What can hang from each mark
tesa: mima
mima: gilifik sazuk zakit
bese: mima sazuk tesa
zakit: bese
gilifik: zakit
sazuk: bese mima tesa

Each row was made from one small tree. Brackets hold a mark, then the marks that hang from it, in alphabetical order. Every link used is in the known rows. Write each row's tree.
Known rows
{zakit {bese {tesa {mima gilifik sazuk}}}}: [-1.39  2.37  0.82  1.12  1.00  2.34  0.67 -0.20  1.73 -0.94  0.03  2.95
  2.13  0.46  2.55  2.38  1.45 -2.01 -0.51  0.45 -1.34 -3.29 -2.26  1.60]
{sazuk bese mima}: [ 0.13  2.08 -1.02  3.82 -1.10  1.08 -0.62 -0.19 -0.31  0.25  1.07  0.95
 -2.09 -0.03  4.29  2.25  2.61 -2.04  0.43 -2.27  0.42 -0.41 -1.74 -0.74]
{gilifik {zakit {bese mima}}}: [ 0.54  2.42 -1.76 -1.61  1.36  2.23 -1.03 -1.76 -0.26 -1.98  1.35  0.46
  0.14  0.18  0.94  1.58  1.91 -1.19 -0.38 -1.53 -0.78  0.11  0.52  1.53]
{mima {gilifik {zakit bese}}}: [-1.22  2.91 -0.82  0.24  0.36  2.06  1.71 -2.64  1.06 -1.83 -1.40 -1.15
  2.20  0.12  2.47  1.20  1.83 -1.16  1.35 -1.08 -0.24 -1.07  0.71  1.93]
{mima gilifik {sazuk {bese tesa}} zakit}: [-2.30  2.57 -0.56  4.67  0.24  2.11 -0.33  1.79  1.00 -1.38  0.48  1.11
  4.12 -0.48  2.47  2.16  1.83 -0.24  1.08  0.71 -2.00 -4.20 -0.67  2.30]
{zakit {bese sazuk}}: [-0.42  1.73 -0.18  0.02 -1.15  0.43 -1.58 -0.23  1.98 -0.15  0.94 -0.15
  0.56 -0.86 -0.37  2.50  2.15 -0.68  0.28 -0.58 -0.14  0.20 -1.79 -0.31]
{mima gilifik {sazuk tesa} {zakit bese}}: [-1.99  2.23 -0.09  0.93 -1.10  2.48  0.67  0.42  1.55 -2.68 -1.20  0.67
  5.44 -0.59  1.30  1.86  2.46 -0.94 -1.70  0.83 -2.25 -3.99  0.54  1.92]
{sazuk {mima {gilifik zakit}} tesa}: [-0.24  5.30 -1.13  1.88  0.73  2.92  1.21 -0.90 -0.11 -0.92  0.37  2.02
  1.36  1.71  5.05  0.04  3.85 -2.68 -1.80 -1.40 -1.30 -2.74  0.83  1.60]
{sazuk mima}: [ 1.58  2.82 -1.42  2.29  0.04  1.25  0.11 -0.24  0.09 -0.55  1.03  0.82
 -1.67  1.01  2.61  0.98  1.74 -1.10 -0.51 -1.05 -0.18 -0.70 -1.12  0.52]
{zakit bese}: [-0.93  0.92 -0.71  0.36 -2.44  0.71  0.23 -1.41  1.19 -0.78 -0.37  0.00
  0.07 -1.18  0.68  2.20  0.78 -0.45 -0.08 -1.21 -0.06  0.57 -1.22  0.30]
{bese {tesa mima}}: [ 0.52  3.14 -0.25  1.37  0.55  1.67  0.41 -0.14  0.28  0.34  1.82  3.70
 -0.81  1.34  2.10  1.22  0.57 -0.48 -1.40 -0.47 -0.82 -1.25 -1.94  2.42]
{sazuk bese {tesa {mima {gilifik zakit}}}}: [-2.08  4.02  0.19 -0.04 -0.45  2.46  1.22 -1.88 -0.72  0.26  0.29  2.16
  1.01  0.66  5.15  0.97  3.69 -2.84 -1.00 -2.05 -0.60 -1.99  0.54  2.01]
{zakit {bese mima tesa}}: [-0.70  1.00 -0.93  1.48  0.17  2.07 -1.63  0.39  0.90 -0.34  1.45  4.13
 -0.95 -0.90  1.77  3.25  1.24 -0.60 -1.89 -0.89 -1.56 -1.15 -1.42  0.73]
{mima {zakit bese}}: [ 0.24  1.17 -1.30  1.75 -1.48  1.41 -0.32 -1.43  0.85 -2.88 -1.02 -0.64
  1.09 -0.91  0.81  2.02  1.08  0.92 -0.80 -0.31 -0.77 -0.14 -0.63  1.71]
{gilifik {zakit {bese mima sazuk}}}: [ 0.73  3.21 -1.34 -2.73  2.46  1.80 -2.70 -0.69  0.43 -1.57  2.44  0.46
  0.82  0.35  0.52  1.75  2.74 -1.64 -0.13 -0.85 -0.88 -0.01  0.16  0.92]
{tesa mima}: [ 1.27  2.79 -0.25 -0.60  1.02  0.85  0.96 -1.40 -0.29 -0.60  0.46  0.84
 -1.05  1.28  1.71  0.79  0.83 -0.85 -0.58 -0.15  0.25 -0.58 -1.12  2.00]
{zakit {bese {mima sazuk} tesa}}: [-0.70  1.27 -0.68  0.59  0.98  2.19 -1.84  1.55  1.08 -0.64  2.64  3.95
  1.16 -0.49  0.31  3.00  1.13 -1.48 -1.34 -0.11 -1.74 -2.13 -1.48  0.58]
{gilifik zakit}: [ 0.83  3.95 -1.98 -1.34 -0.14  1.43  0.09 -1.75 -0.44 -1.21  1.70 -0.87
  0.81  0.64  0.10 -0.02  1.32 -0.47  1.04 -1.47 -0.43  0.64  0.93  2.59]
{bese tesa}: [-0.69  2.61 -0.93  2.26 -1.34  1.27 -0.11  0.52  0.74  0.62  2.35  2.54
 -0.36 -0.08  0.78  1.33  0.58  0.39 -0.58 -0.79 -1.13 -0.79 -1.10  1.81]
{gilifik {zakit {bese {sazuk mima} tesa}}}: [ 0.72  4.92 -1.12  1.14  0.96  2.70 -2.67 -0.35  1.23 -0.73  2.70  2.36
  1.03  0.77  2.71  1.63  3.46 -2.32 -0.33 -1.35 -1.58 -0.50 -1.72  0.74]

Write each row's tree
[ 1.05  2.69 -1.54  4.92 -0.05  2.77 -1.52 -0.35  0.90 -2.10  0.17  2.70
  0.11  0.27  4.33  2.26  2.22 -0.55 -2.04 -0.57 -1.60 -1.23 -2.34  1.04] => {sazuk {mima {zakit {bese tesa}}}}
[-2.74  2.87 -0.99  0.59  0.36  2.47 -0.17 -0.16 -1.01  0.02  1.33  2.76
  0.88 -0.33  4.25  1.74  3.76 -2.33 -1.23 -2.02 -1.23 -2.34  1.50  1.38] => {sazuk {bese {mima {gilifik zakit}}} tesa}
[ 1.04  4.42  0.05 -0.97  0.57  1.45 -1.37  0.62  0.05 -0.73  2.18  2.01
  1.25  1.57  0.92  0.83  3.07 -0.74 -2.78  0.69 -1.50 -1.73 -0.84  2.04] => {bese {sazuk {tesa {mima zakit}}}}
[-0.48  4.78 -0.28  1.09  2.72  2.81  1.58 -1.17  0.25 -0.74  0.68  2.63
  1.18  2.07  3.82  0.46  1.78 -1.11 -0.33 -0.17 -1.26 -2.38 -0.85  3.69] => {bese {tesa {mima {gilifik zakit}}}}
[ 0.16  3.20 -1.34 -1.08  1.87  3.05 -2.40  0.35  0.37 -1.60  3.37  2.85
  1.90  0.33  0.43  1.62  1.87 -1.91 -0.73 -0.71 -2.12 -1.47 -0.11  1.85] => {gilifik {zakit {bese {mima sazuk} tesa}}}
[-0.10  3.85 -0.95  4.23  0.26  2.65  1.00 -0.16 -0.07 -1.80 -1.05  2.01
  1.63  1.31  5.30  0.89  3.57 -0.71 -2.95 -0.01 -1.78 -3.60  0.05  1.86] => {sazuk {mima gilifik zakit} tesa}
[ 0.34  1.94 -0.93  1.14 -0.52  1.09 -1.97 -0.44  1.55 -2.28  0.19 -0.60
  1.76 -0.61  0.08  2.22  1.90  0.55 -0.34  0.23 -1.10 -0.16 -1.22  0.93] => {mima {zakit {bese sazuk}}}
[-0.03  2.87 -1.78 -0.08  1.22  2.92 -1.73 -0.78  0.20 -1.30  2.38  2.88
  0.35  0.08  2.01  1.86  1.84 -1.42 -1.12 -1.53 -1.53 -0.32 -0.28  2.05] => {gilifik {zakit {bese mima tesa}}}
[ 1.36  4.26 -1.08 -0.49  1.29  2.09 -2.05 -1.16  0.97 -1.51  1.83  0.16
  0.84  0.95  2.14  1.43  3.34 -2.42  0.02 -1.60 -0.78  0.36 -1.09  0.30] => {gilifik {zakit {bese {sazuk mima}}}}
[-0.62  2.50 -0.92  5.54 -1.25  1.83 -1.52  0.81  0.12  1.12  2.25  3.87
 -1.83 -0.03  5.30  2.50  2.66 -1.89 -0.26 -2.26 -0.59 -1.43 -2.54 -0.25] => {sazuk {bese tesa} mima}
[-0.47  4.28 -0.89 -0.93  2.09  1.81  1.15 -0.21  0.52 -2.02  0.95 -1.31
  4.19  1.32  0.03  0.07  1.59 -1.41  2.20  0.30 -0.98 -2.90  1.35  2.76] => {mima {gilifik zakit} sazuk}
[-1.99  2.59  0.00  2.18 -0.45  2.00 -0.35 -0.27  1.99 -1.86 -1.18  0.28
  3.67 -0.64  2.30  2.26  3.24 -0.31 -1.28  0.68 -1.65 -2.70 -0.27  1.49] => {mima gilifik {zakit {bese {sazuk tesa}}}}
[ 0.40  4.45  0.26  2.84  3.89  2.23 -0.69  0.82  1.55 -0.98  0.91  2.66
  1.94  2.11  2.95  1.36  2.64 -0.13 -1.03  1.74 -1.91 -3.71 -2.13  2.93] => {bese sazuk {tesa {mima gilifik zakit}}}
[-2.93  2.74 -0.16  2.27 -1.41  2.06  0.24  1.21  0.51 -1.53  0.29  0.55
  4.58 -0.48  2.17  1.52  2.81 -0.96 -0.51  0.28 -1.75 -4.27  0.63  1.93] => {mima gilifik {sazuk bese tesa} zakit}
[-1.45  2.59 -0.48 -0.74  1.96  1.71  0.40  1.92  0.25 -0.65  1.49  2.29
  2.53  0.62  0.78  1.66  2.43 -1.43 -1.30  0.74 -1.83 -4.32  1.12  1.58] => {bese {mima gilifik {sazuk tesa}}}
[-0.61  3.56 -1.45 -0.12 -1.20  2.42 -0.63 -1.62  0.88 -0.94  1.91  1.76
  1.22 -0.30  1.42  1.30  1.30 -1.15 -0.30 -1.70 -1.13  0.56 -0.49  1.83] => {gilifik {zakit {bese tesa}}}
[-1.51  2.48 -0.24  4.24  0.91  2.30 -0.83  0.17  2.64 -1.81 -1.02  1.25
  3.06 -0.44  2.39  2.67  2.37  0.37 -0.45  1.10 -1.99 -2.92 -1.41  1.81] => {mima gilifik {zakit {bese sazuk tesa}}}
[-2.65  2.59  0.74  1.01 -1.38  1.71  1.34 -0.81 -0.35  0.97 -0.36  2.59
  0.26  0.18  5.11  1.72  3.03 -2.43 -1.12 -1.31 -0.34 -2.35 -0.53  1.16] => {sazuk bese {tesa {mima gilifik}}}
[ 0.46  2.25 -1.04  4.99  1.18  2.51  0.83 -1.19  1.01 -3.13 -3.08 -0.01
  1.13  0.63  5.25  2.27  2.64 -0.71 -0.82 -0.04 -0.99 -2.64 -1.14  1.27] => {sazuk {mima gilifik {zakit bese}}}
[ 0.95  3.07 -1.41  2.55  3.66  2.11 -3.79  2.51  0.74 -0.94  3.75  3.75
  0.55  0.82  0.46  2.10  2.66  0.80 -2.04  1.22 -2.53 -2.38 -1.24  1.94] => {bese {mima zakit} sazuk tesa}
[ 0.43  3.95 -0.96 -2.04  0.11  1.60 -1.90 -1.39  1.25 -1.03  1.98 -0.72
  1.52  0.02 -0.15  1.40  2.27 -1.68  0.68 -1.27 -0.58  0.76 -0.42  1.05] => {gilifik {zakit {bese sazuk}}}
[-1.09  4.63 -0.79  1.42 -0.12  3.19  0.84 -1.51  0.39 -1.34 -0.49  2.06
  1.56  0.95  5.45  1.14  4.15 -3.13 -1.92 -1.79 -1.26 -2.29  0.11  0.93] => {sazuk {mima {gilifik {zakit bese}}} tesa}
[ 0.02  0.89 -1.74  2.59  0.58  1.26 -1.77  0.45 -0.87 -1.45  1.44  0.96
 -0.76 -0.63  2.02  2.58  1.83  0.32 -0.36 -0.94 -0.66 -0.91 -0.12  0.94] => {sazuk {bese {mima zakit}}}
[-2.19  3.39 -0.70  1.81  0.36  2.90  1.34 -1.63  1.47 -1.17 -0.48  0.86
  2.16  0.01  3.18  1.68  1.54 -1.18  0.45 -1.08 -1.11 -1.56  0.00  2.47] => {mima {gilifik {zakit {bese tesa}}}}
[-1.89  1.30  0.12 -0.59  0.76  2.09 -0.10  1.06  1.21 -1.17  0.18  2.31
  2.56 -0.40  1.39  2.64  2.33 -2.12 -1.59  0.01 -1.52 -3.29  0.12  0.60] => {zakit {bese {mima gilifik {sazuk tesa}}}}
[-1.85  4.08 -0.40  0.20  1.03  2.85  0.34  0.00  1.72 -1.69  0.85  0.77
  4.50  0.34  1.10  1.42  1.71 -1.97  1.09 -0.14 -1.86 -3.23  0.15  2.05] => {mima {gilifik {zakit {bese tesa}}} sazuk}
[-1.45  2.11 -1.35  1.37  1.98  1.80 -0.15 -0.66 -0.48 -0.80  0.88  0.53
  0.09  0.07  3.54  1.97  2.58 -1.37  1.36 -1.56 -0.36 -1.64  0.95  1.19] => {sazuk {bese {mima {gilifik zakit}}}}
[ 0.91  5.29 -0.78  1.66  3.46  1.80 -0.83 -0.13  1.16 -1.07  1.24 -0.30
  1.24  2.34  3.35  0.48  3.88 -1.91  0.91 -0.42 -0.75 -2.19 -0.64  0.87] => {bese {sazuk {mima {gilifik zakit}}}}
[-0.96  2.44 -0.97  3.08 -1.02  1.90 -2.20  1.78  0.32 -1.11  2.71  1.65
  2.61 -0.73  0.49  1.96  1.49 -0.28  0.26  0.00 -1.83 -2.42 -1.18  1.80] => {mima {sazuk {bese tesa}} zakit}
[ 0.18  1.71 -1.47  2.48  3.48  1.83  0.55 -0.08 -0.02 -2.86 -0.88  0.27
  0.97  0.81  2.15  1.61  1.54  1.21 -0.73  1.06 -1.34 -3.19  0.93  2.66] => {bese {mima gilifik zakit}}
[-0.25  4.10  0.29 -1.16  2.52  1.95  0.79 -1.13 -0.15 -1.50  0.43 -0.11
  2.61  1.90  3.21  0.83  2.45 -2.87  1.93 -0.36 -0.59 -2.89 -0.06  2.25] => {tesa {mima {gilifik zakit} {sazuk bese}}}
[ 0.38  1.58 -0.85  0.18 -0.84  1.70 -1.38  0.08  0.89 -3.17  0.40 -0.74
  3.25 -0.72 -1.33  2.08  1.08  0.08 -0.15  0.73 -1.33 -1.55 -0.64  1.50] => {mima sazuk {zakit bese}}
[-0.22  2.57 -0.99  6.23  1.30  3.10  0.27 -0.57  1.46 -2.60 -2.17  2.26
  1.07  0.36  5.69  2.31  3.06 -0.65 -1.39  0.01 -1.70 -3.23 -1.81  1.53] => {sazuk {mima gilifik {zakit {bese tesa}}}}
